Each row comes from the steps of one path. Every step used is in the known rows, and no mark comes twice. Write the path behind each row, first mark first.
Known rows
luro > gitu: [  0   2  -1   1   8  -2   1  -4   1   4  -3  -2   1   4   8  -6 -11   1
   4  14  -2  -4  -3   4   1   9   3  -6  -6  -6   1  -3  -3  -1]
fudob > nuzem: [ -7   0   6   0  -1   2 -11  -7  -2  10   1  -7   1   1   1   9  10   6
  -4   2   0   2   0  -1  -5  -4   0  -2  -4   6 -12  -1  -4   9]
nuzem > luro > gitu: [ -2   9   5   3  11  -4  -1  -6  -7   3  -7   2   1   7  19 -14 -14   6
   3  18   0  -3  -2  10  16  18  -2 -10 -11  -6  -1  -5   2   0]
gitu > luro > nuzem > lozon: [-10  -3  -8   8  14   5   8  -7  -5   7   0  -5  10   0  26  -3 -12   5
   1  12  -2 -12   2  11  23  15   4  -5 -19 -11 -25  -1   2  -4]
gitu > luro > nuzem: [ -8   2  -8  -2  14   5   3  -4   0   9  -2  -9   9   1  16 -10 -16   0
   3  13  -6  -5   2   7  17  15   3  -4  -9 -11 -10  -2   4   2]
saluv > gitu: [-3  0 -8 -3  6  2  8 -8  6  3 -6 -4 -3 -1 14 -6 -8  1  5  8  0 -5 -3 -3
  1  4  8 -3 -4 -6 -2  1  8  3]
lozon > nuzem > luro: [ -2   6   9   7 -10 -10   4  -8  -6   2   9  -6  -3   7   4 -11  -3   0
  -3   5   3   3   3   8  16  11  -5  -8  -6   0  -9 -12   5   1]
luro > nuzem: [-2 -3 -4 -2  6  2  5  2  1  5  0 -7  8  2 10 -2 -7  2 -3  7 -4 -2  4  1
  4  7  0 -2 -6 -4 -7 -3 -1  3]
pedi > sezu: [  4   5   0   2  -3   8 -12  -2 -10   6   0   1  -1  -1   2   4  -2  -7
   5   5 -11   0   1  -2  -9 -10  -2   3   6   5  -1   3   2   4]
lozon > guni > ruke: [ 15   3   2   4  -7 -19  -9   1   3  -2  -2   1 -11   5 -10  -9  12  -7
   0   3  -1   2  -4   3   8  16   6   8  -1  -4   7   5  11 -12]
pedi > fudob > rimi > lozon > nuzem > zelu > gitu: [ -5  18  12   1 -27  -8 -14  -9  -1  -8  -6 -11  10  14   7   0 -10   6
  13  31 -14  16   2   5   9   1   9  -9  -1  19 -22   1   9  15]
rimi > lozon: [ -3   4   7  -7 -13  -7  -5  -3   8  -7  -5   0   2   3  -6   7   2   0
  -3   5  -1   3   4   0  -2   3   5   1   6   0  -3   5  -2   8]
sezu > pedi > fudob > rimi > lozon: [ -7  13  11  -4 -22  20 -32   8   5  -8  -1 -15   9  -1 -14  24   3   9
  17  17 -20  14   3  -5 -19 -16   5   9  14  19  -6  19   8  22]
ruke > guni > lozon > nuzem > zelu > gitu > luro: [ 12  11  -5  14  -9 -36   5 -22  -5  -6  -6  -4  -2  13  12 -50 -29  -8
  10  17  -5  -1  -7   7  42  32   8 -11  -8 -13 -17  -8  18 -11]
nuzem > zelu > gitu > luro: [ -2  13 -10   0  16  -8   1  -9 -10  -1 -15   4   6   9  30 -30 -23   3
   9  24  -5  -3  -9   9  31  17   2 -14 -13  -5  -6  -7  10  -6]
zelu > gitu > luro > nuzem > fudob > rimi > lozon: [ -9  10   3  -4   0   5  -1 -11   7  -3 -18   1  24  11  24  -8 -10   3
   7  28 -10   6  -6   6  27   8   9 -13 -18   0 -22   2   9   8]
sezu > pedi > fudob > rimi > lozon > guni: [ -3  16   9  -6 -26   9 -42   4   5 -10  -2 -14   3   1 -17  25  14   9
  18  18 -20  16  -1   2 -20  -7  10  13  15  16   3  18  14  14]
guni > lozon > nuzem > fudob > rimi: [  4  -1  14  10 -31  -5   2 -12   3  -9   7  -3   7   6 -15  -2  10 -10
   2  -5   1  13  -5  -3   9  -1   4  -3  -4   4 -21  -6   9  -1]
rimi > fudob > nuzem > luro: [-11  12   8  -1  -7  -3 -15  -7 -11   0  -2  -1   1   1  18   9   6  12
  -4   8   1   3   2   1  16  -1  -3  -7   5  10 -23  -3   6  20]
luro > gitu > zelu: [ -1   5  -9   1   7   1   0 -10  -2  -1  -5  -6   7   1  16 -15 -19   0
   7  23  -3  -2  -3   5   9  17   3  -7  -6 -11  -4   0  -4  -1]
pedi > fudob > nuzem > lozon: [-10  -4   6  15  -6   9 -15  -8  -9  11   7  -6   5  -1   9  25  16  13
   5   7  -3  -5   3   5  -8 -13   4   1  -5  12 -28   5  -3  11]
rimi > fudob > nuzem > zelu: [ -7  13   4  -3 -11  -4 -14  -6 -12  -4  -3  -4   3   1  17   7   3   7
  -6  10   2   5  -1  -5  14  -1  -1  -8   6  14 -24  -5   1  16]
saluv > gitu > luro > nuzem > zelu: [-10   9 -16  -4  19   2  12 -12  -2   7 -11 -11   8   5  40 -25 -31   1
   5  27  -5  -8  -4   4  32  28   8 -14 -19 -13 -14  -6  13   1]
pedi > fudob > rimi > lozon > nuzem: [ -8   9  17   2 -35   3 -15  -5   7  -4   8 -17   6   4 -15  21   5   2
  10  13 -12  15  10   2  -9  -7   8   3   8  17 -19  10   4  19]
pedi > fudob > rimi > lozon > nuzem > luro: [-11  16  22   5 -33   0 -17  -7   0  -5   3 -13   6   8  -5  13   2   7
   9  17 -10  16  10   8   6   1   4  -2   3  17 -20   7  10  20]
zelu > gitu: [  2   1  -5  -2  10  -6   2  -2   0   0  -9   4   2   4  13 -12  -8   4
   5  11  -4  -1  -5   3   3   1   3  -6  -4  -2   0  -3   4   0]
rimi > lozon > guni: [  1   7   5  -8 -17 -17 -16  -6   9 -10  -5   0  -4   5  -8   8  14   0
   0   7  -2   5   0   6  -3  13   9   5   6  -3   7   4   4   1]
nuzem > fudob > rimi: [ -1   4   9   5 -10  13  -3  -1  -1  -5  -2   6  12   2   0   7  12  -1
   2  -1   1   9  -8  -4   9 -12  -1  -3 -11  13  -9   2   4  -1]
ruke > guni: [ 10   3   0   9  -4  -9  -1  -3   1  -1   0   0  -3   0  -3 -11  -4  -3
   1  -3   0  -2  -1  -3  12   5   0   3  -2   1   0   8   3  -6]
lozon > guni: [  4   3  -3  -1  -4 -11 -11  -3   1  -3   0   0  -6   3  -2   1  11   0
   2   2   0   2  -4   7   0   9   4   4  -1  -3  10  -1   6  -7]
pedi > fudob > rimi > lozon: [ -9  10  13  -2 -23  10 -21   1   6  -7  -5  -8   9   1  -9  24   6   6
  13  12 -13  13   7   0 -10 -10   9   6   9  17 -11  19   6  20]
lozon > nuzem > zelu: [  2   7   4   5 -14 -12   5  -7  -7  -2   8  -7   0   8   3 -12  -8  -4
  -5   7   4   4   1   2  15  11  -3  -9  -6   4  -9 -14   0  -4]
guni > lozon > nuzem: [  4  -5   5   5 -21 -19   5 -10   4  -4   9 -10  -4   4 -15 -10  -1  -8
   1  -5   0   3   2   1   0  10   5   0   7 -10 -11  -9   5   1]
luro > nuzem > zelu > gitu > saluv: [ -1   9 -16  -2  21  -1  12  -5  -3   0 -23  -4  13   9  40 -28 -33   5
   0  33   1  -3  -5   3  29  23   4 -18 -13 -11  -9 -13   4  -7]
pedi > fudob > nuzem > zelu > gitu: [ -5  11   1   4   4  -2 -18  -9 -13   8  -9  -4   8  10  22  -3  -2  12
  10  25 -10   3  -4   4   3  -3   2 -11  -5  14 -17  -3   5  13]
rimi > fudob > nuzem > lozon > guni: [ -7   3   1   5 -14 -11 -19 -10  -7  -3   3  -1  -3  -2  14  24  25  11
  -4   4   5  -3  -2   5   7   0   7   3   1   6 -26  -1   3   7]
zelu > gitu > luro > nuzem: [ -6   3 -13  -3  24  -1   6  -6   0  10 -10  -5  11   6  29 -22 -24   4
   7  24 -10  -6  -3   9  20  17   5 -10 -14 -14 -10  -5   8   2]

Write each row's path
[ -5  -3   3   9  -6 -10 -17 -12  -6   6   3  -2  -4   2   9  17  25  10
  -4   2   5  -3  -3  10   1   5   5   2 -14   3 -17  -1   1  -4] -> fudob > nuzem > lozon > guni
[ -8  12  -4   1  16  -6 -10 -17 -12   9 -14  -3   6  10  31 -21 -13   9
   5  25  -4  -1  -9   7  25  13   2 -17 -17   1 -17  -8   6   4] -> fudob > nuzem > zelu > gitu > luro
[ -3   8  16  -1 -23   6  -8  -4   7 -12  -7   6  13   5  -6  14  14  -1
  -2   4   0  12  -4  -4   7  -8   3  -2  -4  13 -12   7   1   6] -> nuzem > fudob > rimi > lozon
[  2  -2  -3   8  -5 -11  -6  -6  -4  -4   2   5  -4   1   7   8  15   4
   0   1   5  -6  -4  11   6   9   5   4 -10  -3  -5   0   4 -12] -> nuzem > lozon > guni
[-11  12   2   5  17   4  -8 -17  -4  13 -15  -8   4   5  27 -12 -16  11
   1  28   6  -4  -4   6  17  21   2 -17 -12  -9 -12  -7  -1   3] -> fudob > nuzem > luro > gitu > saluv
[ 11  -5  -1  12   0 -16   1   1  -1   2   0  -2  -2   6   8  -4   8  -1
  -6   8   0  -7   1   9  18  23   7   7 -17  -8 -15   2   8 -13] -> luro > nuzem > lozon > guni > ruke
[  7  -3   8  15  -8 -17 -16  -8  -4   7   2  -2  -9   5  -1   7  25   3
  -6   3   4  -3  -4   6   9  11   7   6 -14   2 -20   4   5  -7] -> fudob > nuzem > lozon > guni > ruke
[ 11  10  18   3 -30 -13 -17  -3   9 -14  -9   8   2  11 -17   5  25  -9
  -2   7  -1  14  -8  -1  15   7  10   7  -5  10  -6  12  13  -5] -> nuzem > fudob > rimi > lozon > guni > ruke
[ -6   6  12  -3 -17   9  -3  -2   8  -8  -6  -1  21   8   4  12   6   0
  -5  11  -3  11   0  -2  11   0   4  -4 -10   9 -19   4   1  10] -> luro > nuzem > fudob > rimi > lozon
[ -4  13  -1   2   4   8 -29  -2 -15   7  -5 -11   7   7  16  -3  -5  16
  13  29 -16   5  -9  -1  -7  -9  -1  -8   1  16 -12  -3   7  15] -> sezu > pedi > fudob > nuzem > zelu > gitu
[ 14   2  13  19 -35 -15   1 -15   5 -11   7  -3   4   6 -18 -14   6 -12
   2  -8   1  11  -6  -6  21   3   4   0  -5   5 -20   1  12  -7] -> ruke > guni > lozon > nuzem > fudob > rimi
[  8  -1 -11  11  17 -20   2  -7  -2   6 -10   0   2   9  28 -24  -8   1
   5  25  -6 -11  -7  17  34  31  12  -1 -25 -17 -19   0  17 -15] -> zelu > gitu > luro > nuzem > lozon > guni > ruke
[ -7  12  16   0 -35  13 -27   1   5  -5  11 -24   6   1 -21  22   3   5
  14  17 -18  16   6  -3 -19 -13   4   6  14  19 -13  10   6  21] -> sezu > pedi > fudob > rimi > lozon > nuzem
[ -4  -7  -3   7   5   2   9   0  -3   3   2  -3   9   1  19   6  -3   6
  -6   5   2  -9   4   6  10   7   1  -2 -15  -4 -22  -3  -3  -2] -> luro > nuzem > lozon
[  1   3 -12   0  16   1   7  -6   4   1 -19   1   4   2  20 -17 -20   3
   6  20   3  -3  -7   1  10   8   7  -9  -2 -12   0  -4   4  -7] -> zelu > gitu > saluv
[  1   6  -8  -4  15  -9   7  -1  -7   1 -13  -1  12  12  32 -23 -22   6
   0  24  -5  -1  -3   5  22  16   0 -14 -15  -2 -10 -11   4  -1] -> luro > nuzem > zelu > gitu
[ -3  11  10  -8 -22  -8 -23  -4  10 -13  -8  -4   0   4  -9  15  15   4
   5   8  -5  14   1   5  -1   7  10   6   0   9   0  12   9   5] -> fudob > rimi > lozon > guni
[ -3   1   5   3  -4  15   2   1   1   0  -2  -1  19   4   9   5   5   0
  -1   6  -2   8  -4  -2  13  -5  -1  -5 -17   9 -16  -1   3   2] -> luro > nuzem > fudob > rimi
[  0   2  13  10 -23   6   3  -7   0  -2  11  -3   9   5  -7   4  11  -5
  -1   0   3  11  -5  -2   9  -9  -1  -6 -11  13 -16  -7   2  -1] -> lozon > nuzem > fudob > rimi
[ -4  12  -3   4  17   3   4 -10  -2   3 -16  -1   3   4  26 -19 -26   5
   4  26   7  -5  -5   8  23  24   3 -14  -9 -15   0  -7   2  -6] -> nuzem > luro > gitu > saluv
[-10  19  14   1 -20  -7  -9 -19   1  -8  -5 -16  11  10  12 -11 -19   5
   7  35  -5  13   5  12  24  26   5 -12 -11   1 -22   0   3  12] -> fudob > rimi > lozon > nuzem > luro > gitu > zelu
[ 18   7   0  13 -17 -39   6 -16  -3 -10  -5  -3  -3  14   5 -42 -20  -6
   4  11  -2   2  -5   2  30  23   5  -8  -4  -6 -14  -9  13  -9] -> ruke > guni > lozon > nuzem > zelu > gitu
[ -6  10  -8  -1  12   1   4  -5  -8   4  -6  -7  11   6  27 -19 -23   1
   1  19  -4  -3   0   7  31  23   0 -11 -15  -6 -13  -7   5  -2] -> gitu > luro > nuzem > zelu
[-12  13   8   0   2  -4 -14 -11 -10   4  -6  -3   3   4  26   2  -5  13
  -1  21   0   0  -1   5  16   9  -1 -12  -1   3 -22  -6   2  20] -> rimi > fudob > nuzem > luro > gitu
[ -5   2 -16  -3   6   4   7 -13   4  -1  -8  -8   3  -3  22 -16 -16  -1
   8  17  -1  -4  -3  -2   9  12   9  -4  -4 -10  -7   2   8   4] -> saluv > gitu > zelu
[ 13  -3   2  14  -7 -19  -5  -1  -3  -3   1   5 -10   3  -1  -2  15  -3
  -3   2   4  -5  -4   8  14  15   7   9 -10  -4  -9   5   9 -17] -> nuzem > lozon > guni > ruke
[ -9  -1   4  13  -6  19 -26  -1 -11  10  10 -13   5  -4   3  25  13  16
   8  10  -9  -4  -1   0 -19 -18   0   4   1  13 -24   6   0  13] -> sezu > pedi > fudob > nuzem > lozon
[-11  17   1   7   7  17 -32 -11 -15  10  -1 -19  10   3  21  -5 -12  16
  17  40 -16   2  -3   7   0   8  -3  -8  -1   2 -14   2   4  18] -> sezu > pedi > fudob > nuzem > luro > gitu > zelu
[  2  -2 -15   9  13 -12   8 -12   4   9  -7  -8  -3   4  29 -19  -9  -2
   4  22  -2 -14  -5  11  32  35  18   1 -25 -21 -20   3  21 -11] -> saluv > gitu > luro > nuzem > lozon > guni > ruke
[  6   3   5   6 -22 -23   5 -11  -4  -9   5  -7  -2   8  -4 -19  -8  -8
  -1   2   2   5   0   2  14  18   2  -6   2  -5 -13 -14   6  -3] -> guni > lozon > nuzem > zelu
[ -3  11   1   8  -3  -9   3 -18  -7   2   4 -11   4   8  20 -25 -22   1
   4  29   1   0   1  13  24  29  -1 -15 -13 -11 -13 -12   1   0] -> lozon > nuzem > luro > gitu > zelu
[ 11   8   9  17 -14 -32   3 -20  -1  -3   2  -6  -6  12   1 -35 -20  -5
   4  11  -1  -1   0   8  27  32   2  -7  -6 -15 -11  -6  10  -5] -> ruke > guni > lozon > nuzem > luro > gitu
[ -6   6  -5   2  14  12   4  -7  -1   4 -12   1  23   8  29 -15 -12   3
   9  23  -9   4 -11   5  30   5   4 -13 -24   0 -20  -2  11   1] -> zelu > gitu > luro > nuzem > fudob > rimi
[ -4   9   4   2  -8  26 -26   9  -3  -1   3 -15   8  -5  -8  17   1   9
  19  11 -19  11  -1  -5 -17 -20   0   8   8  19  -4  13  11  13] -> sezu > pedi > fudob > rimi
